Each row comes from the steps of one path. Every step used is in the known rows, and no mark comes twice. Write the path behind each row, first mark first.
Known rows:
lekitu > dunu: [ -8.2 -33.7   6.2   2.3 -22.8  48.4   2.5   6.5 -19.2 -13.3 -24.9   9.8
   9.2 -40.1  10.8   1.3   4.6  -0.2   0.7  -2.3  14.5   4.1  61.7  -8.1]
repotu > madove > romur > mufa > fegim > lekitu > dunu > zeve: [-79.5 -33.3   2.1 -10.2  18.4  34.3 -15.5   8.4  12.8   7.8 -34.8  53.9
  -3.0 -26.6  30.6  41.0  22.5  18.3   8.4 -15.6   3.9  -1.6  19.3  40.6]
fegim > lekitu > dunu > zeve > romur > mufa: [-38.3 -21.3  13.0   2.7  -0.1  42.1  15.5  -6.7  22.0  18.0   0.4 -17.4
   2.8   6.2  12.0  10.2   4.8  61.0  11.9 -11.1  24.5   1.6  27.5  -1.9]
madove > romur > zeve: [-42.4 -23.8  14.0  -5.8  22.4  11.1  19.9 -25.5   3.0  -0.9 -16.5  65.4
 -12.8 -43.0  37.1   2.3   8.5 -67.9   4.2  -3.2  29.8  -6.8  29.2  -4.1]
mufa > fegim > lekitu > dunu > zeve > romur > madove: [-44.6   2.5  -3.5 -15.0  -3.9  17.4 -20.6  -1.6  48.2  16.9 -28.4 -15.0
  -5.7  17.5   4.4   5.4   4.9  18.4   3.0 -16.6 -23.9  -3.1  12.3  35.9]
romur > mufa > fegim > madove > gimu > zeve > dunu: [ 21.9  -3.2 -16.6 -19.7  32.7 -14.7  -4.9 -42.6  50.2  31.6 -30.2  32.0
 -39.3   8.9  -1.7 -13.9   7.0  23.5 -10.1  -7.6  16.0  -8.1 -18.5   5.7]
lekitu > dunu > madove > romur: [ -4.6 -40.6   7.0  -0.8 -31.5  62.2   7.6  -0.9   8.6  -3.5 -14.6  21.2
  13.2 -58.7  28.5  18.8  22.7   9.0  -7.6  -7.3  15.6  32.4  62.6  17.8]
fegim > lekitu: [-42.8 -20.1  -6.1  -7.6  14.0  30.3  -9.3 -10.1 -22.3  14.6   2.9 -21.6
   5.9 -26.4  11.7   9.5  -5.1 -24.2   4.3  -8.4   1.2  -4.8  57.3 -25.4]
romur > zeve > dunu > madove: [ 52.4 -10.2 -17.0   7.8  -3.5  11.6  22.2 -24.2  -3.8   4.4  -1.4 -10.3
 -23.1 -43.0  18.7 -19.3   4.9 -16.0 -19.9 -17.5  42.5  19.4   8.0 -20.8]
romur > mufa > fegim > lekitu > dunu > madove > gimu: [-26.2  -3.7 -28.5 -22.7   8.2  28.0   3.2 -22.1  61.6  40.3 -37.8  10.2
 -27.8  13.2  14.4  14.9  14.0  43.3  10.5 -10.2  11.5  11.5  21.5 -10.5]
mufa > romur > zeve > dunu > madove: [ 37.4  23.0   2.5   2.8  -4.4   6.5  34.6 -19.2  35.1   6.1 -19.3  21.1
 -28.4 -33.3   5.2 -12.3   3.0  -4.2 -16.8  -8.1   9.2  -8.2  -9.7  -3.2]
romur > madove > gimu > zeve > dunu > lekitu: [ 23.4  -7.3 -12.4  -4.9  25.2 -13.9   3.0 -22.7  -9.7  10.0 -13.8 -24.7
  -9.4 -26.5  29.5 -13.0  -3.4 -54.6   2.4 -17.6   3.4  -7.6   5.9  18.6]
mufa > fegim > madove > gimu > zeve > dunu > lekitu: [ -3.3  -5.7 -17.4 -23.3  14.2   7.4 -25.5 -31.6  25.3  12.4 -10.0   9.1
 -27.4 -22.9   5.4  -6.2   5.1   3.5  -5.9 -10.6  -8.9  -0.8  16.8  26.9]
gimu > zeve > dunu > madove: [ 76.2 -11.3  16.2  13.1   7.8  14.0   1.2 -25.4 -18.9   2.6  10.6 -16.9
  11.9 -42.4   5.5 -10.5   5.4 -26.4 -24.8 -21.9  31.5  30.2   0.9  -1.7]
lekitu > dunu > zeve > romur > mufa > fegim > madove: [-21.6 -18.2  17.7  -3.2 -19.1  32.2   7.5  -4.8  45.4  -1.7 -16.8  22.9
 -12.4   4.4   1.7 -15.1  16.3  87.6 -11.3  -6.7   6.2   4.6   4.6  39.6]
madove > romur > zeve > dunu > lekitu: [ -7.7 -30.2  -3.5   3.4  23.9  13.8  16.3 -27.0  -0.1   1.5 -10.9  42.9
  -9.3 -41.0  29.3   2.3   0.4 -41.4   9.0 -10.5  29.6  -7.1  22.5   1.5]
dunu > madove: [  2.1 -19.9  -6.7  -3.7 -16.2  40.9   1.0  -6.2 -19.1   0.0   0.9  -3.1
   7.2 -53.3  15.8  -8.4  16.1  -3.6 -29.0 -11.7  -4.7  33.3  48.8   3.7]
romur > mufa > fegim: [-22.1  -3.6 -16.1 -16.0  22.4   1.3  -6.0 -17.4  33.3  19.6 -50.9  47.1
 -21.7  17.5  -8.4 -17.2   3.3   7.5  -6.3  -6.5  -9.9 -10.9   5.8  -4.1]
zeve > dunu: [ 48.8 -32.8  -3.4  10.1   8.6  16.5  -8.1  -9.7 -42.6   1.1 -16.5  -3.1
  11.8 -30.5  -8.0 -22.5 -14.3  -7.7 -13.6 -10.3  16.0  -4.1  11.6  -8.5]
madove > gimu > zeve > dunu > lekitu: [ 22.6 -14.9  11.5   1.5  27.8  19.5  11.6 -28.7 -28.3   7.7  -1.2  -1.8
  -0.7 -34.6  24.5  -5.9  -4.8 -28.8  13.7 -12.6  42.0   6.9  11.7 -15.0]
zeve > romur: [  8.2 -19.2  37.3   0.7  21.2  11.4   9.3   4.7 -22.8   4.0  -7.2  18.3
  13.2  -4.9   1.8 -17.4  -5.9   4.5 -23.3  -6.5  -8.2   4.2  24.8   1.7]
zeve > romur > mufa > fegim > lekitu: [ -4.3  -1.3  13.5 -13.7  39.6  -3.7   4.5  -9.0  40.6  36.8 -25.8  22.3
 -11.9  42.7  -6.3  -4.2  -3.2  37.5 -11.7 -11.3 -13.3  -1.4   1.6  -0.5]
gimu > zeve > dunu > madove > romur: [ 65.1 -19.6  23.3  11.5  15.0  13.6   3.5 -32.1  -8.5   5.3   8.8   6.0
  13.7 -46.2  13.3  -1.2   8.5 -37.6 -19.8 -20.0  36.2  29.1  -0.2  10.3]
madove > romur > mufa > fegim > lekitu > dunu: [-50.8 -25.5  -3.5 -17.8  24.7  21.4  -2.3 -21.9  55.7  28.7 -44.0  61.4
  -9.2   2.2  16.4  25.8  10.1   0.5  17.4  -4.4   5.9  -9.2  26.1  10.6]

Write each row's path:
[  9.6  -8.8  22.3 -10.7  30.8 -13.6  14.0  -1.3  -5.0  17.6 -19.3   2.4
  -4.9   0.6  23.5 -19.3  -4.5 -16.6 -16.8  -8.3 -12.5  -3.2   7.2  20.9] -> zeve > romur > madove > gimu
[ 31.5  24.1   3.5  -3.3   0.4   8.2  41.1 -24.3  37.0  12.9 -19.7  23.4
 -35.1 -33.2  17.1 -10.2   3.3  -4.7  -6.1  -5.7  21.9  -6.5 -14.3  -9.1] -> mufa > romur > zeve > dunu > madove > gimu
[  9.4  -7.6  12.7 -17.5  32.4 -11.5   2.6 -12.6  43.6  26.6 -22.9  37.4
 -22.7  28.4  -9.2 -18.2   3.7  51.8 -29.0  -5.9 -19.6  -3.4   0.7  18.9] -> zeve > romur > mufa > fegim > madove
[ 16.6  10.3  36.2  -5.3  47.8 -12.6   8.0 -24.5  36.2  28.8  -5.1  14.0
  -8.2  27.2   1.4   1.7   2.4  -8.2  -9.5 -18.6  13.6   7.6  -8.5  -3.5] -> gimu > zeve > romur > mufa > fegim > lekitu
[ 20.6   6.1  15.2 -15.1  18.5  14.8  19.1 -27.4  37.0  29.0  -7.7  15.0
 -17.5  -6.9  25.6  -2.8  20.4  13.3 -16.4 -16.4  20.1  42.1  -2.6   5.6] -> dunu > madove > gimu > zeve > romur > mufa > fegim
[-12.0   4.7 -15.5 -19.5  15.1  20.0   7.1 -30.6  68.1  40.0 -30.2   8.8
 -28.2  14.1  15.6  17.6  17.1  25.2  10.0 -14.2  23.6  17.1  11.9  -9.4] -> romur > mufa > fegim > lekitu > dunu > madove > gimu > zeve
[-46.1  -1.8  24.4  -3.1  19.0  13.7   9.4 -14.4  32.9  16.3  -9.8  18.1
  -5.0  32.0  -0.8 -22.7   4.7  62.3  -5.1 -14.4   1.7  -1.8 -26.0  26.0] -> dunu > zeve > romur > mufa > fegim > lekitu
[-28.1  -6.0  19.1 -17.5  50.6   4.5  -4.7   0.2  -4.2  26.8 -21.6  23.3
 -15.9 -10.7  33.2  32.8  12.1  -9.1   0.4 -20.1  18.6   9.8   3.9   8.3] -> repotu > madove > gimu > zeve > romur > mufa > fegim > lekitu
[-19.2  -4.9 -28.4 -18.1   2.4  26.0  -3.3 -16.0  60.0  34.9 -35.2   7.9
 -21.9  14.0   3.2  13.1  14.0  43.6  -0.8 -12.8  -0.8  10.8  25.7  -5.3] -> romur > mufa > fegim > lekitu > dunu > madove
[-34.8 -16.3  44.1   8.8   4.3  25.2  14.2  -3.6 -19.5 -12.5   3.8  18.9
  15.2  -7.4   5.0 -36.7   3.4  33.4 -15.1  -9.9   4.1   4.1  -8.8  28.8] -> dunu > zeve > romur
[-13.9 -19.5   0.4  -6.6  -1.9  29.1  20.1 -24.2  13.0   3.4  -0.4  34.9
 -10.1 -59.2  40.6   4.8  24.4 -33.7 -16.8 -11.7  19.7  30.5  36.2   9.2] -> dunu > madove > romur > zeve
[ 60.7  -8.2  11.2   2.9  23.9   1.3  -1.1 -38.9  32.1  20.0 -12.7  23.6
  -3.4 -15.0   5.9  -1.0  11.8 -17.1 -17.0 -21.8  27.9  24.0 -24.0  13.9] -> gimu > zeve > dunu > madove > romur > mufa > fegim
[  4.0 -15.4  25.9 -18.2  25.6   1.8   8.4 -31.0  -0.5  11.7  21.1  11.1
 -23.8 -39.8  25.2  -9.7   9.4  -3.3 -20.1  -1.4  20.4   4.9  24.1  13.4] -> fegim > madove > gimu > zeve > romur
[-26.7 -16.9  19.4  -8.7 -12.5  34.3  16.0 -11.6  46.1   6.2 -19.0  26.8
 -18.8   4.9  12.9 -12.6  16.4  88.3  -0.7  -4.2  20.9   5.7  -0.9  34.9] -> lekitu > dunu > zeve > romur > mufa > fegim > madove > gimu
[ 32.7 -33.7 -20.4  12.1   6.2  29.2 -10.3  -6.3 -42.6  -2.3  -5.1 -15.9
  14.1 -32.8  -6.3 -15.4 -14.2  11.5  -2.9 -15.0  -1.0  -3.8  33.3  -3.6] -> zeve > dunu > lekitu
[  8.8  -8.3  10.5  -7.3   1.0  34.9  17.4 -24.8 -10.3   8.9   6.1  -1.7
  -4.4 -54.5  36.1  -2.8  19.9 -23.2 -12.9 -12.6  30.4  42.5  29.7  -5.0] -> dunu > madove > gimu > zeve
[-29.1 -22.4  20.3  -6.7  28.7  20.9  -4.7   5.7 -58.8  -5.6 -15.9  24.2
  -2.3 -62.5  40.1  19.9  11.6 -51.8  -4.1 -13.8  25.7  10.0  28.4   3.5] -> repotu > madove > gimu > zeve
[ -9.9  22.0   5.8 -10.2   3.5 -11.6  10.5  -3.6  24.4   2.3 -37.0  19.8
 -11.6 -22.3   1.8 -14.0  -1.5 -37.8 -14.9  -2.1 -48.9 -36.3   7.4  31.8] -> mufa > romur > madove
[ 37.5   3.2  43.5   2.0  32.9 -23.5   9.5 -12.5  -1.4   4.4   1.2  -0.6
   4.6  -7.5  11.8 -15.6   1.6 -54.2 -24.6 -18.1  -0.1   5.1  -1.4  20.0] -> gimu > zeve > romur > madove
[ 20.5  23.6   3.8  -6.1  18.3 -13.3  19.6 -18.8  30.9  13.0 -26.9   4.6
 -17.0 -20.6  12.4  -6.5  -5.2 -30.4   2.6  -9.5 -23.0 -29.3 -11.0  30.7] -> mufa > romur > madove > gimu > zeve > dunu > lekitu
[ 51.1 -38.9  -3.0   7.6   1.1  29.6  -3.6 -17.9 -14.1  10.6  -7.1   7.3
  13.9 -48.2  10.3  -3.1   4.4   4.2 -22.1 -13.8  16.7  23.6  11.1  16.8] -> zeve > dunu > madove > romur
[-50.1   4.2  -0.8 -20.7   1.5  20.2 -13.3  -6.7  50.1  23.5 -30.0 -11.1
 -11.5  17.4  16.0   7.4   4.6  19.9  13.3 -14.6 -11.1  -0.5   7.6  30.4] -> mufa > fegim > lekitu > dunu > zeve > romur > madove > gimu
[  1.2 -37.8  -0.4  -1.7 -22.5  54.2  16.9  -7.3  27.2   6.6 -22.1  31.1
   2.3 -41.5  26.3  17.8  24.3  27.9  -6.0  -6.4  21.1  28.3  50.7  13.9] -> lekitu > dunu > madove > romur > mufa
[ 16.2 -15.1  27.7  -1.7  35.3  -1.7  22.2  -5.2   5.9  21.1 -17.4  32.1
  -3.4  19.7  -1.7 -19.2  -3.0  34.1 -20.8  -6.8   1.6  -1.2   7.0  -5.3] -> zeve > romur > mufa
[  3.5   4.8  35.5 -14.3  45.9  -4.4  20.1 -28.7  23.7  26.8 -22.0  37.5
 -18.2  12.9  20.3  -8.4   2.8 -14.4   4.1  -9.1  29.6   8.7 -14.1  -8.5] -> madove > gimu > zeve > romur > mufa > fegim
[-15.6 -36.6   5.0   1.6  27.7  12.3  -3.9   5.5 -37.5  -6.4 -21.2  49.7
  -5.2 -65.0  37.9  23.3  10.7 -47.9  -8.7 -16.2  26.5  -2.6  18.9  17.2] -> repotu > madove > romur > zeve > dunu
[-47.2 -16.8  -7.5 -30.4  10.4   9.1 -34.0 -22.1  33.4   7.2 -25.7  54.0
 -19.0 -31.0   5.0  -0.9  12.9 -16.8 -16.8  -1.1 -30.8  -9.3  31.4  41.8] -> mufa > fegim > madove > romur
